What can hang from each mark:
mobis: dolov fogo
dakore: dolov fogo kevud sakov
puba: natulu
nizik: kotob
natulu: dolov tisil tulif tusali
tulif: mobis natulu
dolov: dakore mobis natulu
sakov: dakore kotob
tusali: natulu

Every row comes from one small tree of marks. Brackets hold a mark, then the marks that hang from it, in alphabetical order. Every link used is in the known rows. Which tree was each row made from?
In the rows, 128 means zero.
Known rows:
[dakore [dolov mobis natulu] fogo kevud [sakov kotob]]: [ 14 192 105  94 119 219 106 157 147 105 100  97 140 148 126  94 144 176
  84  96  92 113  67  37 141 106 105 131 129]
[dakore dolov]: [ 94 133 102 146 130 118 132 190  80  94 106 158 118 111 131 127 121  94
 101 140 111 130 137 111 128 128 114 159 141]
[natulu [dolov [dakore sakov]] tisil [tulif mobis] tusali]: [245 114 139 147  81 123 115 120 152 184 135 140 144 194 148 108 138 139
 193 191 113  86 128 143  83 167 119  97  93]
[puba [natulu dolov tisil tulif]]: [208  91 129 132 131 107 127 115 151 173 146 126 122 199 124 135 126 133
 147 136 126 148 183 130  97 134 123 114 126]
[tulif [mobis [dolov [natulu tusali]] fogo]]: [142 108 153 124 138 108 163  94 100 104 129  96 149  36 119 158 173 116
 127 164 172 166  90 116 154 125 157  99 132]
[sakov [dakore [dolov mobis natulu] kevud] kotob]: [ 44 141 105 115 118 147 109 148 129  73 131 126  88 183 136 151 143 171
 101  89 100 103  86  80 173  89 141 134 112]
[sakov [dakore dolov] kotob]: [105 161  76 154 145  94 106 204 102  76 153 190  95 154 131 173 113 122
 106 118 113  86 131 110 154  99 128 133 119]
[dolov [dakore sakov] [mobis fogo] [natulu tisil]]: [ 61 184 148  66 109 167 146  64 189 170 118 108 125 135 139  75 151 146
 104  89 148 169 103 144 142 157 151 126 131]
[dolov [dakore fogo kevud] mobis [natulu tusali]]: [ 67  98 140  88 141 180 137  75 133  97 108  74 150  95 143  98 135 176
 138 108 132 118  89 108 145 137 129 158 161]
[natulu tisil tulif tusali]: [217  69 111 169 134 116 131 114 136 183 126 161 119 147 140 153 112 127
 149 134 107 112 211 158 107 139 103 117 120]
[tulif [natulu dolov tisil tusali]]: [221  58 126 159 116  78 123 130 164 174 131 164 144 115 114 159 156  95
 140 146 122 148 149 136  95 116  66 109 157]
[tusali [natulu tisil [tulif mobis]]]: [202 118 144 183 151 117  92 120 151 145 119 158  76  98  93 122 130  85
 159  93 128 149 199 170 119 131 138  82 101]
[puba [natulu [dolov [mobis fogo]] tulif tusali]]: [194  63 139 115 101 121 141  58 121 162 157 109 156 138 122 162 156 185
 167 155 119 173 139 133 122 125 141  79 120]
[dolov dakore]: [ 91 140 128 117 141 109 147 155  87  89 130 147 107 115 140 114  83  93
 122 116 141 119 128 149 134 129 141 176 139]
[sakov [dakore kevud] kotob]: [ 82 150 104 146 160 107 115 185  94  84 152 169  84 150 112 149  76 112
 104 114 122  69 135 110 163  64 132 156 109]
[tulif [mobis dolov fogo]]: [ 95 153 146 150 130 108 155 151  70 106 125 134 131  38  97 147 133  82
 103 198 168 169 105 137 148 114 167 118 118]
[tusali [natulu tulif]]: [172 123 126 164 161 108 109 141  98 109 127 140  86 110 103 142 105  98
 144  64 118 137 175 153 125 124 113 125 100]
[tusali natulu]: [124 135 133 147 174  99 114 160 100  92 114 154  93  58 109 129 116  69
 121  57 132 144 162 140 134 102 123 142 128]
[dolov [dakore kevud] [mobis fogo]]: [ 27 146 150 104 112 146 151  98  91 108 117 112 133 100 119  97  99 131
 102 155 140 142  98 155 160 122 156 159 140]
[puba [natulu dolov]]: [142 108 136 109 142  94 145 155 100 109 138 131 128 129 126 129 120 106
 133 120 137 157 131 102 114  99 136 145 145]
[tusali [natulu [dolov dakore mobis]]]: [117 132 149 115 108  98 105 134 120 109 116 137 118 120 144 155 146 124
 155  88 109 151 101 164 120 120 150 134 128]
[nizik kotob]: [ 84 140 127 152 161 132 153 179 116 124  96 133  95 114 119 150  98 110
 117 106 106 120 130 122 126 102 133 147 117]
[dolov [dakore fogo] mobis]: [ 38 152 122 108 135 165 123 136 116 104 117 142 126  84 130 112 102 142
 129 134 132 147 110 150 138 130 151 159 156]
[mobis dolov fogo]: [ 86 154 128 135 138 101 160 155  70 116 125 124 148  67 114 160 125  96
  80 173 155 158 116 137 147 116 138 143 129]
[puba [natulu tusali]]: [171  64 139 119 162  99 153 130 100  98 144 139 121  83 130 116 116 103
 137  91 146 142 178 104 129 104 132 133 135]

Write each row's tree:
[ 68 210  72 137 142 165 103 211 120 104 121 163 148 118 121 116 112 130
  88 121 106  95 107  64 124 114  93 131 136] | [dakore dolov fogo [sakov kotob]]
[ 98 155 135  95  71 136 138 108 120 152 141 124 181 164 149 140 122 177
 128 162 101  88  61 105 133 100 123 113 113] | [natulu [dolov [dakore kevud [sakov kotob]] [mobis fogo]] tusali]
[176  94 152 105  89 123 124  81 165 169 152 117 118 226 150 133 135 172
 158 127 120 155 152 161 107 148 162 114 117] | [puba [natulu [dolov dakore mobis] tisil tulif]]
[ 59 169 146  93  99 157 136 156 111 120 113 144 102 138 146  88 105 118
 124 103 113 129 110 134 126 121 143 166 101] | [dolov [dakore sakov] mobis]
[172 127 128 136 114 141 102 126 177 153 126 102 192 140 101  65 149 122
 129 181 137  95  93  94  95 155  39 132 156] | [tulif [natulu [dolov [dakore fogo kevud sakov]] tisil tusali]]
[145 141 136 128 142  71 112 152 107  93 130 131 129 119 135 139 128  97
 147  94 132 128 109 155 119 132 127 147 140] | [tusali [natulu [dolov dakore]]]
[ 67 148 134  97  94 115 143 103 109 137 128 135 151 118 137 150 127 148
 133 172 129 162  77 168 133 130 157 140 151] | [natulu [dolov dakore [mobis fogo]]]
[250  52 150 151 138 117 128  89 154 152 152 142 104 121 111 112 133 116
 172 128 141 139 214 136 116 130 150  73 107] | [puba [natulu tisil [tulif mobis] tusali]]
[210 102 127 171 123 132 117 112 137 142 139 117 157 118 136 142 147 145
 159 206 152 106 151 158 120 179 143  96 117] | [natulu tisil [tulif [mobis [dolov [dakore fogo]]]] tusali]
[ 20 203 142  91  95 162 142 120 115 126 133 125 133 145 124 101  84 144
  91 119 116 107  86 118 155  96 146 136 101] | [dolov [dakore kevud [sakov kotob]] [mobis fogo]]
[157 108 118 128 151 139 134  96 161 166 127 120  93 174 131 137 117 134
 132  87 123 142 172 143 121 141 122 131 126] | [dolov [natulu tisil tulif]]
[170 106 102 133 142 114 119 120 154 163 127 144 188 124 154 134 141 147
 152 185 139 107 135 144 100 160 103 132 186] | [natulu [dolov [dakore fogo]] tisil tusali]
[ 75 164 118 128 148 121 139 169  87  82 131 112 155  89 134 134 109 115
 101 167 161 121 106 133 138 148 135 172 146] | [mobis [dolov [dakore fogo]]]
[120 129 135 119 143 114 153 141 143 144 114 107 119 131 147 153 157 105
  90 111 146 156 140 124 128 125 133 148 134] | [mobis [dolov [natulu tisil]]]
[154  88 119 110 130 175 118  34 195 167 131 100 136 150 154 131 150 203
 162 105 125 134 148 153 124 174 133 108 147] | [dolov [dakore fogo] mobis [natulu tisil tulif tusali]]
[ 39 204 118  80 160 183 127 137 140  84 134  83 140 154 124  73  82 145
  99  74 137  75  67  64 145 117 107 158 137] | [dolov [dakore fogo kevud [sakov kotob]] natulu]
[138  93 131  95 147 109 159  99 120  90 139 108 121 113 164 128 116 126
 147  75 141 113 116 128 137 143 130 156 150] | [dolov dakore [natulu tusali]]
[153 177 150 148  76 142 127 158 133 149 141 110 116 225 132 120 103 123
 116 170 124  59 112 118 123 127 144 111  51] | [natulu tisil [tulif [mobis [dolov [dakore kevud [sakov kotob]]]]]]
[168 123  91 146 136 200 109 112 173 154 100  64 175 179 128  64 164 173
 116 141 108  84 139  58 106 185  54 118 126] | [dakore [dolov [natulu tisil tulif tusali]] fogo kevud sakov]
[193 142 147 185 139 101 112  99 133 150 130 118 120  72  82 150 168  96
 125 150 158 173 168 178 141 149 151  62  90] | [tusali [natulu tisil [tulif [mobis dolov fogo]]]]
[167 114 119 148 122 149 118 110 160 139 113 119  96 163 124 113 157 126
 139 132 119 143 145 123 124 167 136  98 127] | [dakore [dolov [natulu tisil [tulif mobis]]]]
[190  53 142 147  86 104 116 109 176 192 121 169 132 117 123 173 176 122
 146 145 101 170 142 147  99 106  86  96 147] | [tulif [natulu [dolov mobis] tisil tusali]]
